Every row comes from one small tree of marks. Brackets hold a mark, then the marks that hang from it, in the order of their numbers. Every link used is in the known rows. Which tree was each row made from?
Known rows
{Q112 Q98}: [-0.193  0.439  0.556  1.025  3.848  2.974  2.427 -4.480  0.334  3.568
 -2.672 -1.350  0.698  1.067 -5.345  2.291  0.283  2.658  2.308  1.753
  1.750  1.104  4.018  1.487 -1.346 -0.834  3.352  3.067 -1.031  2.279
 -0.960]
{Q811 {Q133 Q761}}: [-1.933 -1.057  1.338  1.779  2.555  1.763  0.973 -3.132 -0.280  2.000
 -2.025 -0.491  0.027  2.328  0.558  1.430 -0.115 -0.319 -2.009  1.015
  0.177  0.477 -0.059  0.129 -1.057 -3.046  1.773  0.546 -0.400 -1.118
 -0.240]
{Q280 {Q133 Q236 Q811} Q612}: [-1.598  0.328  1.569 -0.377  2.765  0.804  0.329 -2.710  1.486  2.826
 -3.894 -2.954  0.752 -1.662 -7.526  1.668  0.428 -2.738 -1.235  0.441
  0.748  0.412 -1.105  0.616  0.270  1.400 -0.982  1.440 -2.018  0.311
 -0.513]
{Q149 {Q100 {Q811 {Q133 {Q280 Q612} Q761}}}}: [-0.984  1.177 -0.353  0.216  3.258  2.917  2.180 -3.534 -1.270  0.911
 -1.214 -1.462 -0.638  1.837  4.511  1.133 -1.548  2.273 -2.445  1.382
 -0.595  0.420 -1.879  0.053 -1.368 -3.134  3.491  1.649 -1.091  0.462
 -0.625]
{Q149 {Q100 {Q811 {Q133 Q236 {Q280 Q612} Q761}}}}: [-0.869  1.165 -0.550 -0.030  3.247  2.863  1.957 -3.329 -1.567  1.333
 -1.464 -1.223 -0.492  1.584  4.388  0.750 -2.004  2.003 -2.428  1.197
 -0.938  0.247 -2.174  0.057 -1.236 -3.196  3.140  1.352 -1.253  0.597
 -0.519]
{Q381 {Q133 Q280 Q761 {Q811 Q100}}}: [-3.794 -1.743  0.728 -1.661  1.167  1.431  1.557 -2.312  1.757  1.539
 -0.916 -0.700  0.156  0.252  3.123  0.353 -2.278  0.272 -2.524  1.272
 -0.670  0.824 -0.692 -0.178 -0.026 -3.230 -0.977  0.251  0.477 -1.500
  0.362]
{Q280 {Q133 Q761} {Q612 {Q532 {Q98 Q112}}}}: [-4.492  4.473  0.014  0.743  4.209  0.347  1.834 -3.452  2.365  0.037
 -3.935 -3.017  1.016 -1.955 -8.257 -0.348  3.505 -4.978  0.864  0.845
  1.175  1.887  1.028  1.674 -0.204  1.590  0.993  0.582 -1.038  1.872
 -1.123]
{Q280 {Q133 Q381 Q761 Q811} {Q612 Q532}}: [-5.235  2.448  0.686 -1.068  2.460  0.073  1.675 -3.373  1.742  0.531
 -3.259 -2.682  1.248 -3.039 -5.653 -0.090  3.618 -4.481 -1.029  0.376
  0.039  1.456 -1.787  0.705  0.007  0.255 -1.813  0.389 -0.831  0.282
 -0.139]
{Q381 {Q133 Q236 Q280 Q761 {Q811 {Q100 Q149}}}}: [-3.791 -1.689  0.210 -2.454  0.878  1.774  0.936 -1.998  0.591  2.149
 -1.094 -0.503  0.362 -0.176  3.328 -0.889 -3.060 -0.010 -2.454  0.872
 -1.703  0.429 -1.615 -0.246  0.111 -3.341 -1.562 -0.412  0.218 -1.590
  0.463]
{Q100 Q149 {Q811 {Q133 Q236 Q381 Q761}}}: [-2.220 -0.095 -0.332 -0.640  0.778  3.224  1.010 -3.822 -4.587  1.054
 -0.522 -1.053  0.162  2.123  2.141 -0.552  0.210  1.438 -2.894  0.755
 -1.957  0.154 -3.341 -0.503 -2.047 -3.590  3.187  0.512 -1.037 -1.805
 -0.603]
{Q149 {Q100 {Q811 {Q133 Q236}}}}: [-0.401  0.100 -0.137  1.379  3.202  3.560  1.872 -3.850 -1.664  2.435
 -1.776 -1.123 -0.500  2.141  4.047  1.974 -2.301  3.148 -2.708  1.448
 -0.704 -0.075 -1.569  0.354 -1.960 -3.404  4.153  1.510 -0.282  0.759
 -0.708]
{Q133 Q280 Q761}: [-1.743 -1.833  0.289 -1.490  2.659  0.288  2.209 -2.824  1.456  1.603
 -0.712  0.145  0.029  1.198 -0.338  0.997 -1.080  0.086  0.418  1.540
 -0.769  1.632  2.627  0.570 -0.233 -2.890  0.450  2.278 -1.975 -0.915
 -0.339]
{Q532 Q98 Q612}: [-2.199  2.832  1.289  3.476  5.755  1.470  2.693 -3.745  0.276  2.868
 -3.425 -1.067  1.246  0.947 -4.483  1.631  3.920  2.227  1.181  1.466
  1.672  0.886  6.906  2.105 -1.050  0.907  5.151  2.153  0.019  3.870
 -1.094]
{Q612 {Q532 {Q98 Q112}}}: [-4.092  3.217 -0.287  3.224  5.068  1.973  2.992 -4.015 -0.851  1.758
 -2.835 -1.486  1.401  1.151 -5.075  1.474  2.904  0.176  2.009  1.721
  1.708  1.832  5.142  1.493 -1.462 -0.146  5.547  1.752  0.673  3.676
 -0.639]
{Q811 Q100 Q133}: [-1.113  0.280  1.903  2.836  2.362  3.170  1.379 -2.162 -1.830  2.087
 -3.012 -0.957 -0.646  1.909  2.076  2.649 -2.676  1.661 -2.183  1.798
  0.016 -0.297  0.060  0.181 -1.014 -3.109  3.384  0.989  0.602  0.429
 -0.405]
{Q100 Q149 {Q811 {Q133 Q280 Q381 Q761}}}: [-2.101  0.172 -0.375 -1.038  0.514  3.038  1.832 -3.528 -4.702  0.342
  0.548 -1.324 -0.088  2.470  3.988 -0.008  0.294  1.950 -2.365  1.021
 -1.672  0.479 -2.451 -0.818 -1.824 -3.774  3.591  0.933 -1.554 -2.108
 -0.619]
{Q612 {Q532 Q98}}: [-4.530  2.042  0.011  3.177  5.169  1.539  2.290 -3.948 -0.107  1.337
 -2.978 -1.227  0.983  1.508 -5.594  2.361  2.572  1.336  1.925  1.640
  1.078  1.527  5.229  1.308 -1.535 -0.373  4.475  1.747  0.316  2.789
 -0.474]
{Q381 {Q133 Q236 Q811}}: [-2.906 -2.723  1.015  0.153  1.854  2.233  0.785 -2.820  1.186  3.634
 -2.361 -0.965  0.848  0.991 -0.380  1.508 -1.703  1.244 -2.696  0.606
  0.046  0.144 -0.210 -0.035 -0.541 -1.959 -0.326  0.168  0.342 -0.871
  0.311]
{Q98 Q112}: [-0.116  0.046  0.755  2.106  3.337  2.705  3.166 -3.874 -0.235  3.810
 -2.365 -1.319  0.874  1.489 -2.382  1.718  0.327  0.246  0.126  1.937
  1.895  1.460  3.054  1.400 -1.087 -1.116  4.964  3.027 -0.340  2.257
 -1.206]
{Q100 Q149 {Q811 {Q133 Q236 Q280}}}: [-1.221 -0.090 -0.327 -0.279  1.260  3.443  1.172 -3.119 -4.889  1.196
  0.021 -1.645 -0.197  3.536  2.646  1.201 -0.821  2.607 -1.956  0.997
 -1.311 -0.114 -1.557 -0.772 -1.726 -3.101  4.446  1.403 -1.802 -1.492
 -0.801]
{Q133 Q236 Q280 Q381 Q761 Q811}: [-1.848 -1.609  0.154 -4.352  0.506  0.241  2.130 -2.405 -2.132  3.803
 -0.583  0.913  1.798 -2.527  1.473 -1.845 -1.008 -1.489 -1.539  0.413
 -1.906  0.971 -1.135 -0.462  0.322 -3.531 -2.712  0.667 -1.483 -0.505
  1.559]
{Q811 Q100 {Q133 Q236 {Q280 Q612} Q381}}: [-0.716  2.069  1.047  0.086  1.282  2.857  2.378 -0.518 -4.675  2.151
 -2.982 -0.654  0.398 -0.241  3.919  0.370 -3.063  0.726 -1.685  0.728
 -0.963 -0.425 -0.872 -0.708  0.269 -3.170  1.002 -0.185 -1.547  1.063
  0.558]
{Q100 Q149 {Q811 Q133}}: [-1.826 -0.276  0.246  1.079  1.630  3.659  0.983 -3.954 -3.866  0.776
 -0.362 -2.036 -0.472  4.009  1.410  1.871  0.275  2.955 -2.434  1.315
 -0.674  0.110 -1.675 -0.460 -2.301 -2.693  5.348  1.787 -1.004 -1.586
 -1.180]
{Q811 {Q133 {Q280 Q612} Q381 Q761}}: [-1.816  0.656  0.825 -0.368  1.503  1.526  2.405 -2.012 -2.422  1.275
 -1.498 -0.620  0.717  0.729  2.903 -0.002  0.429 -0.489 -1.458  0.422
 -0.143  0.763 -0.440 -0.769  0.021 -2.969  0.277 -0.036 -2.268 -0.804
  0.461]

Write each row's tree
[-2.325 -1.370  1.741  0.528  2.326  2.466  0.758 -3.543 -0.699  2.731
 -1.782 -1.504 -0.270  0.881 -1.191  2.293 -1.252  2.144 -1.753  2.216
 -0.075  0.473 -0.308  0.358 -0.994 -1.618  2.704  2.988  0.814  0.310
 -0.228] => {Q133 {Q811 {Q100 Q149}}}
[-2.428  0.193  0.162 -4.833  1.163 -0.086  1.906 -1.940 -2.051  2.593
 -1.263  0.088  1.880 -2.703  0.191 -2.543  0.057 -2.204 -1.318 -0.010
 -1.416  1.196 -2.027 -0.786  1.093 -2.059 -3.041  0.744 -2.645 -0.021
  1.596] => {Q133 Q236 {Q280 Q612} Q381 Q761 Q811}
[-0.802  0.333 -0.397  0.415  2.639  3.303  2.124 -3.941 -1.815  2.208
 -1.672 -0.649 -0.254  0.992  4.701  0.674 -1.940  2.326 -3.022  1.272
 -1.298  0.162 -2.468  0.329 -1.920 -3.925  3.004  0.904 -0.289  0.457
 -0.429] => {Q149 {Q100 {Q811 {Q133 Q236 Q381 Q761}}}}
[-4.609  1.142  0.258 -2.745  3.266 -0.605  1.646 -2.613  0.863  0.109
 -0.575 -1.289  0.751  0.288 -1.229  0.001  1.831 -2.092 -0.399  0.940
  0.046  1.825 -0.011 -0.376  0.700 -1.283 -0.289  2.305 -1.546  0.005
  0.655] => {Q133 {Q280 {Q612 Q532}} Q761 Q811}
[-2.043 -2.391  0.274 -0.272  1.853  2.199  1.939 -1.821  0.748  3.039
 -1.920 -0.597  0.601  1.451  1.417  1.597 -2.941  2.135 -0.930  0.651
 -0.518  0.344  2.161  0.015 -0.185 -2.641 -0.209  0.087 -1.285 -0.938
 -0.123] => {Q381 {Q133 Q236 Q280}}
[-1.595  4.524  0.877  3.629  5.632  2.013  3.780 -3.902 -0.712  3.437
 -3.259 -1.409  1.898  0.441 -3.768  0.435  4.533  0.560  1.319  1.599
  2.575  1.256  6.795  2.395 -0.987  1.133  6.699  2.228  0.558  5.284
 -1.339] => {Q532 {Q98 Q112} Q612}
[-2.146 -1.100  1.003 -1.637  0.270  1.431  0.865 -3.352  0.182  3.657
 -2.714 -1.007  0.646 -3.963 -2.541 -0.578 -1.480 -2.918 -2.270  1.039
 -1.886  0.313 -2.672  1.111 -0.722 -2.191 -2.251  0.001  0.404 -0.823
 -0.184] => {Q280 {Q133 Q236 Q381 Q761 {Q811 {Q100 Q149}}}}
[-1.277 -1.504 -0.313 -3.269  1.146  0.611  2.760 -2.168 -1.511  3.313
 -1.478  1.328  1.367 -1.720  0.876 -1.614 -1.730 -0.434 -0.023  0.506
 -2.361  1.169  0.965  0.245  0.067 -3.896 -2.045  0.438 -2.525 -0.378
  0.625] => {Q133 Q236 Q280 Q381 Q761}
[-2.460 -1.129  1.415 -0.984  0.363  1.504  1.346 -3.820  0.932  2.815
 -2.233 -1.450  0.269 -3.440 -2.042  0.186 -0.491 -2.253 -2.205  1.513
 -1.229  0.672 -2.124  1.140 -0.970 -2.044 -1.430  0.606  0.610 -1.020
 -0.468] => {Q280 {Q133 Q381 Q761 {Q811 {Q100 Q149}}}}
[-2.407 -0.026 -0.072 -0.165  0.833  3.241  1.277 -4.116 -4.128  0.526
 -0.160 -1.369 -0.074  2.502  2.330  0.085  0.821  1.851 -2.865  1.055
 -1.496  0.438 -3.010 -0.501 -2.198 -3.466  3.807  0.945 -0.900 -1.966
 -0.772] => {Q100 Q149 {Q811 {Q133 Q381 Q761}}}
[-0.714  0.409 -0.447  0.232  2.445  3.218  2.700 -3.740 -1.959  1.691
 -0.931 -0.864 -0.407  1.265  5.993  1.015 -1.880  2.721 -2.660  1.479
 -1.051  0.380 -1.825  0.124 -1.762 -4.076  3.284  1.284 -0.607  0.270
 -0.440] => {Q149 {Q100 {Q811 {Q133 Q280 Q381 Q761}}}}
[-3.429 -2.505  0.289 -2.268  1.287  1.089  1.145 -2.279  1.387  2.640
 -1.020 -0.302  0.867  0.176  1.970 -0.211 -2.112 -0.401 -2.318  0.480
 -0.908  0.617 -0.626 -0.324  0.124 -3.036 -1.915 -0.308 -0.326 -1.662
  0.638] => {Q381 {Q133 Q236 Q280 Q761 Q811}}
[-3.132 -1.646  0.915 -0.669  1.061  2.666  1.762 -2.207  0.200  1.990
 -0.907 -1.566  0.018  1.096  3.431  1.746 -2.482  2.456 -2.026  1.442
 -0.286  0.370  0.157 -0.416 -0.252 -2.601  0.558  0.678  0.201 -1.160
  0.055] => {Q381 {Q133 Q280 {Q811 {Q100 Q149}}}}
[-1.498  0.996 -0.343 -0.894  0.877  3.422  1.669 -2.857 -5.903  0.832
 -0.342 -1.802  0.262  2.489  2.835  0.269  0.008  2.356 -2.014  0.598
 -1.358  0.000 -2.351 -1.103 -1.368 -2.718  3.654  0.890 -2.472 -1.221
 -0.513] => {Q100 Q149 {Q811 {Q133 Q236 {Q280 Q612} Q381}}}
[-2.712  1.592  0.110 -0.808  1.844  1.295  2.136 -1.492 -3.172  1.470
 -2.006 -0.299  1.230  0.158  2.607 -0.959  0.271 -1.550 -1.177 -0.107
 -0.913  0.493 -0.722 -0.718  0.179 -3.174 -0.313 -0.809 -2.110 -0.198
  0.749] => {Q811 {Q133 Q236 {Q280 {Q612 Q532}} Q381 Q761}}
[-1.773  0.417  1.503  2.552  1.851  3.940  0.942 -2.406 -2.941  1.560
 -2.410 -1.493 -0.977  2.276  3.069  1.810 -2.313  2.303 -1.884  1.927
 -0.667 -0.367 -0.870  0.066 -1.231 -3.170  3.853  0.817  0.561 -0.177
 -0.766] => {Q811 {Q100 Q149} Q133}
[-0.803  0.315 -0.345  0.511  2.949  3.051  2.333 -3.785 -1.239  1.566
 -0.934 -1.048 -0.691  1.964  5.302  1.483 -2.052  2.628 -2.514  1.624
 -0.815  0.338 -1.467  0.206 -1.754 -3.815  3.752  1.599 -0.551  0.212
 -0.655] => {Q149 {Q100 {Q811 {Q133 Q280 Q761}}}}
[-1.216  1.152  0.808 -3.289  1.159  1.504  2.495 -1.080 -3.854  3.217
 -2.198 -0.683  1.445 -2.416  0.850 -0.490 -1.989  0.502 -1.236  0.629
 -0.969  0.332 -1.033 -0.882  1.032 -1.620 -1.082  1.400 -2.171  1.636
  1.396] => {Q133 Q236 {Q280 Q612} Q381 {Q811 Q100}}
[-0.787 -2.193  1.584  0.280  1.832  1.248  0.589 -3.380  1.444  4.554
 -2.881 -1.746  0.616 -1.414 -5.348  2.635 -1.232 -1.690 -1.482  1.029
  0.075  0.066  0.195  1.114 -0.826 -0.789 -0.540  1.397 -0.335 -0.384
 -0.568] => {Q280 {Q133 Q236 Q811}}
[-2.037 -0.075 -0.307 -0.613  1.248  2.895  1.194 -3.542 -3.731  0.120
  0.559 -1.554 -0.454  3.492  2.949  0.720  0.049  1.801 -2.157  1.203
 -1.356  0.409 -2.034 -0.634 -1.800 -3.457  4.137  1.464 -1.458 -2.179
 -0.937] => {Q100 Q149 {Q811 {Q133 Q280 Q761}}}
[-1.206 -1.394  1.437  0.057  1.436  1.960  0.418 -3.202  0.622  4.035
 -2.930 -1.949  0.141 -1.840 -4.015  2.016 -2.217 -1.272 -1.660  1.433
 -0.730 -0.156 -0.886  1.177 -0.827 -1.105 -0.113  1.269  0.291 -0.256
 -0.766] => {Q280 {Q133 Q236 {Q811 {Q100 Q149}}}}
[-1.859  0.158 -0.627 -1.485  0.448  3.002  1.498 -3.242 -5.155  0.918
  0.239 -0.963  0.200  2.101  3.697 -0.592 -0.349  1.471 -2.424  0.693
 -2.148  0.185 -2.736 -0.836 -1.662 -3.932  3.011  0.568 -1.686 -1.916
 -0.432] => {Q100 Q149 {Q811 {Q133 Q236 Q280 Q381 Q761}}}
[-0.525  0.221 -0.054  1.356  2.744  3.740  2.522 -4.015 -2.077  2.220
 -1.595 -1.170 -0.426  1.659  4.840  1.894 -1.639  3.482 -2.770  1.538
 -0.621  0.110 -1.594  0.236 -2.096 -3.463  4.048  1.493 -0.308  0.686
 -0.617] => {Q149 {Q100 {Q811 {Q133 Q381}}}}
[-2.922 -0.492  0.513 -3.765  0.037  1.266  2.504 -2.695 -2.275  1.898
  0.044 -0.053  0.553 -2.261  4.065 -1.540 -1.078 -0.026 -1.627  1.632
 -2.052  1.167 -1.857 -0.364 -0.071 -3.730 -0.975  1.342 -0.372 -0.623
  0.866] => {Q133 Q280 Q381 Q761 {Q811 {Q100 Q149}}}
[-2.724  1.299  0.195 -0.155  2.812  1.012  1.327 -1.535 -1.733  1.188
 -1.978 -0.661  0.668  1.657  1.511  0.000 -0.142 -1.701 -0.932  0.152
 -0.462  0.467 -0.130 -0.515  0.190 -2.667  0.614 -0.134 -1.957 -0.312
  0.316] => {Q811 {Q133 Q236 {Q280 {Q612 Q532}} Q761}}
[-2.075 -0.971  0.448 -3.619  1.722  0.266  0.912 -1.962 -0.525  2.881
 -1.037  0.458  0.490 -1.276  1.040 -0.825 -3.273 -1.615 -1.550  1.264
 -1.872  0.632 -1.161  0.030  0.454 -3.328 -1.256  1.623 -0.428 -0.025
  0.908] => {Q133 Q236 Q280 Q761 {Q811 Q100}}
[-3.298 -1.989  0.953 -0.065  1.483  2.950  0.543 -2.580  0.423  3.102
 -2.359 -1.160  0.361  0.564  0.897  0.929 -2.696  1.724 -2.757  0.992
 -0.726 -0.028 -1.167  0.025 -0.569 -2.361  0.093  0.013  0.946 -0.763
  0.123] => {Q381 {Q133 Q236 {Q811 {Q100 Q149}}}}
[-4.586 -0.239 -0.474 -1.532  2.523  0.983  1.607 -1.716  1.899  0.857
 -2.186 -0.717  0.769  0.708  0.555 -0.505 -1.046 -0.565 -0.735  0.167
 -0.972  1.067  0.567 -0.017  0.401 -2.282 -1.411 -0.717 -1.459 -0.960
  0.048] => {Q381 {Q133 Q236 {Q280 {Q612 Q532}} Q761}}
[-2.490 -2.538  0.647 -1.115  1.386  1.931  1.503 -2.034  0.273  3.383
 -1.294 -0.904  0.893  0.913  1.700  1.463 -2.428  1.434 -1.940  0.570
 -0.175  0.223  0.628 -0.466 -0.005 -2.465 -0.720  0.205 -0.618 -1.046
  0.518] => {Q381 {Q133 Q236 Q280 Q811}}
[-3.590  1.146 -0.792 -2.525  3.758 -0.336  1.645 -1.717  0.514  0.809
 -2.080 -0.220  0.872  0.252 -2.116 -0.924 -0.128 -1.985  1.014  0.329
 -1.364  1.542  1.402  0.318  0.784 -1.765 -0.790  1.141 -2.864  0.418
  0.122] => {Q133 Q236 {Q280 {Q612 Q532}} Q761}
[-1.191 -2.077  1.301 -0.972  1.362  1.824  1.561 -3.244 -2.353  5.219
 -2.472  0.010  1.762 -1.436 -1.816  0.610 -0.476  1.006 -1.909  0.612
 -0.555  0.278 -0.513 -0.089 -0.628 -1.996 -0.383  1.333 -0.582  0.677
  1.061] => {Q133 Q236 Q381 Q811}
[-5.025  2.222  0.402 -1.014  3.392 -0.324  0.385 -2.935  2.462  0.962
 -3.660 -2.600  1.052 -2.217 -7.322 -0.085  2.215 -5.243 -0.910  0.178
 -0.152  1.061 -1.742  0.941  0.277  0.687 -1.718  0.476 -0.889  0.384
 -0.323] => {Q280 {Q133 Q236 Q761 Q811} {Q612 Q532}}
[-3.173 -0.981  0.636 -2.878  0.581  1.615  0.793 -3.237 -2.000  3.409
 -2.116  0.539  1.008 -3.014  0.507 -2.643 -1.392 -1.032 -2.719  1.005
 -2.706  0.550 -3.747  0.228 -0.521 -3.398 -1.610  0.410  0.677 -0.082
  0.961] => {Q133 Q236 Q381 Q761 {Q811 {Q100 Q149}}}
[-1.801  0.256 -0.310 -3.744  1.784  0.300  2.566 -1.654 -1.338  2.063
 -2.153  0.489  1.465 -1.870 -0.328 -2.247 -0.607 -1.174  0.186  0.083
 -1.898  1.400  0.130 -0.116  0.837 -2.411 -2.374  0.442 -3.647  0.086
  0.691] => {Q133 Q236 {Q280 Q612} Q381 Q761}
[-3.198 -0.513  1.085 -0.815  1.801  2.039  1.855 -1.766  0.744  1.407
 -1.679 -1.895  0.218  0.844  1.857  1.506 -1.814  1.542 -2.018  1.095
  0.408  0.557 -0.015 -0.584  0.385 -1.552  0.064  0.794 -0.603 -0.522
  0.259] => {Q381 {Q133 {Q280 Q612} {Q811 Q100}}}
[-2.932  2.480  0.365  0.100  2.151  1.404  2.696 -2.098 -3.056  0.626
 -1.690 -0.754  1.111  0.362  1.892 -0.540  1.589 -1.059 -0.655  0.413
  0.124  0.962  0.398 -0.655 -0.144 -2.319  1.033 -0.504 -1.867  0.275
  0.612] => {Q811 {Q133 {Q280 {Q612 {Q532 Q98}}} Q381 Q761}}
[ 0.017 -1.516  0.134 -1.579  1.376  1.804  3.249 -1.852 -2.918  4.350
 -1.874  0.511  1.447 -0.719  0.518  0.725 -2.188  2.187  0.571  0.661
 -1.345  0.586  2.829  0.029 -0.118 -3.007 -0.261  1.166 -2.911  0.537
  0.474] => {Q133 Q236 Q280 Q381}
